What can hang from each mark
H: U
C: E
N: K
U: B H K
Y: B X
K: R U
B: E N Y
R: B
E: C J

Each row was made from one small tree. The marks that hang from a mark follow it in brackets, in alphabetical order. Every link used is in the known rows. Write each row's tree.
In the rows, zero is written as 128.
Known rows
U{B{N} H}: [109 209 138 123 137 124 124 123 105 145 161 102 125 122  87 130 113 135
 103 122 134 157 145 121 122]
B{E{C J} N Y{X}}: [101 102 140 119 103 126 144 146 150 120 107 118 139 144 108 149 139 109
 192  96  99 137 114 117 120]
N{K{R U{B{E}}}}: [116 131  95 144 150 113 139 134 130 124 151 200 128 129 138 119 134 144
 128 145 144 108 127 123 126]
H{U{K{R{B{Y}}}}}: [144 129 102 115 122 138 102 143 132 136 120 111 126 129 149 118 126 139
 139 146 128 146 138 147 137]
K{U{B H}}: [141 148 132 146 141 128 118 124 124 142 153 107 129 122  33 125 122 150
  48 137 132 119 146 122 128]
E{C J}: [119 131 152 122 110 144 116 136 149 113  79 128 134 125 144 159 141 149
 102 121 101 121 136 125 143]
Y{B{N} X}: [147 144 165 123 110 128 146 116 110 122 154  91 129 120 170 132 144  83
 107 116 128 113  97 134 124]
U{B H}: [120 156 135 130 130 128 121 127 126 144 160  97 124 118  89 122 107 132
  67 137 131 154 143 121 128]
E{C}: [130 100 146 115 116 136 115 129 139 124 105 133 155 125 166 150 138 139
 102 126 118 118 126 133 140]
Y{B{E N} X}: [152  77 167 124 116 127 146 118 112 118 142  96 132 124 155 124 142  88
 113 107 125 116  99 126 116]
N{K{R{B{Y}} U}}: [116 149 113 143 139 129 145 120 139 124 130 192 127 129 154 130 138 133
 125 151 146  95 132 141 139]
U{H}: [132 103 174 119 128 136 132 125 132 141 133  97 123 122 113 129 114 128
  71 137 134 141 159 134 131]
Y{B X}: [159  89 163 129 102 132 141 121 131 120 153  89 128 116 173 127 138  81
  72 129 124 110  93 135 130]
B{E N{K}}: [102  92 142 118 140 116 143 129 108 124 118 161 132 136 136 134 142 134
 190 102 152 131 139 126 113]
C{E{J}}: [137 117 135 123 114 125 127 123 147 121  94 106  98 126 106 150 135 143
 110 122 139 120 145 102 142]
H{U{K{R}}}: [146 117 101 112 130 131 101 150 125 135 127 116 125 128 154 114 126 146
 133 145 130 148 141 143 132]
Y{B{E{J} N{K}}}: [139 111 189 124 124 134 145 112 111 114  96 136 123 122 141 136 143 125
 162 107 138 113 142 123 116]
K{R{B{N}} U}: [155 154 117 143 156 145 126  91 110 117 115 129 126 130 149 139 148 148
  83 136 127  84 142 142 143]
K{R U{B{N Y}}}: [144 174  93 147 148 122 122 119 123 127 152 129 127 134 117 134 135 140
 133 136 126 103 135 127 129]
U{B H K}: [133 178 109 129 137 122 104 133 123 150 133 114 125 118  60  91  72 136
 106 145 123 158 110 120 126]
N{K{R}}: [110 124 118 127 136 119 145 133 135 122 141 191 123 128 209 129 135 124
 147 147 151 117 132 138 132]
K{R{B{N}} U{H}}: [153 175 136 144 164 148 132  91 108 128 121 127 123 129 119 131 133 152
  59 144 123  96 157 137 140]

Which tree is each row?
[141 165 178 122 129 131 144 105 103 120 121 144 128 120 188 139 144 115
 160 123 147 105 137 137 124]
Y{B{N{K{R}}}}
[ 84 115 127 119 112 111 158 151 143 130 132 176 153 144 125 136 137 103
 218 107 124 134 105 121 115]
B{E{C} N{K} Y{X}}
[139 144  69 127 154 114 102 123 105 127 117 138 129 131 130  99  97 140
 189 122 120 142  96 115 119]
U{B{E N} K{R}}
[142 105 170 123 112 133 143 123 119 112 118 110 136 125 149 132 145 101
 112 105 106 115  99 117 120]
Y{B{E{C J} N} X}
[103 139 109 133 125 126 152 127 143 122 144 184 125 128 208 128 134 107
 137 149 143 115 114 143 140]
N{K{R{B{Y{X}}}}}
[133   4 157 130  99 134 137 138 173 121  94  92 118 138 103 144 128 114
 163 114 118 135 148 124 125]
B{E{J} Y}
[159 138 135 147 159 150 130  96 123 127 120 125 123 127 120 125 130 151
  34 154 122  95 157 137 144]
K{R{B} U{H}}
[141 184  93 131 152 123 108 127 121 144 136 129 122 121 105  85  72 138
 115 155 117 154 114 119 128]
U{B H K{R}}
[107 137 116 131 136 130 144 118 132 120 128 188 124 126 214 130 137 125
 129 148 149 112 127 143 141]
N{K{R{B}}}
[128 101 135 133  97 148 132 106 152 128 122  88 128 125 153 146 134  93
  87 130 125 117 112 152 150]
R{B{Y{X}}}
[157  51 167 130 105 138 139 127 140 111 119 104 134 123 153 129 139  99
  77 119 102 113  96 116 126]
Y{B{E{C J}} X}
[145  93 116 149 135 126 111 126 131 125 129 108 126 126  52 133 135 153
  76 121 125 110 133 116 126]
K{U{B{E{J}}}}
[136 106  88 118 126 123  90 155 124 139 135 107 130 126  99 107 119 152
 131 132 128 164 129 127 123]
H{U{B{E} K}}
[142  92 117 147 127 126 115 130 143 132 132 120 144 131  49 134 132 145
 102 125 123 108 131 119 126]
K{U{B{E{C} Y}}}
[125 195  77 116 126 121 100 153 120 141 146 117 127 131 125 119 122 140
 182 137 128 162 133 135 125]
H{U{B{N Y} K{R}}}
[109  84 142 125 104 122 150 141 147 121 122  93 118 144 104 143 138  97
 192  96 113 140 120 122 116]
B{E{J} N Y{X}}
[155 117 105 126 130 137 110 115 137 128  90 126 125 128 168 111 100 120
 150 146 122 119 104 146 143]
U{K{R{B{Y}}}}
[113 173 104 114 122 124 104 147 110 138 163  98 128 125 126 141 150 147
 124 122 139 160 153 135 125]
H{U{B{N}}}
[128 153  87 116 121 125  89 155 123 142 143 107 129 123 107 114 121 148
 127 137 132 161 129 135 129]
H{U{B K}}
[ 96  94 146 119 118 114 153 138 135 131 120 154 134 142 117 139 135 112
 240 105 149 135 140 130 111]
B{E N{K} Y}
[146 119  94 132 157 123 110 128 123 140 125 132 125 126  90  78  70 143
 121 148 112 157 115 108 121]
U{B{E} H K{R}}
[ 87 132 146 117 136 125 140 136 119 113  85 182 138 136 126 145 146 153
 187  99 125 130 140 114 118]
B{E{C J} N{K}}
[ 81 116 132 126 108 112 165 152 148 122 131 146 119 144 107 136 137  98
 217 104 128 140 115 121 113]
B{E{J} N{K} Y{X}}
[ 93 235 122 126 147 118 134 126 104 142 167 148 124 123 111 122 113 137
 124 132 139 154 144 120 121]
U{B{N{K{R}}} H}
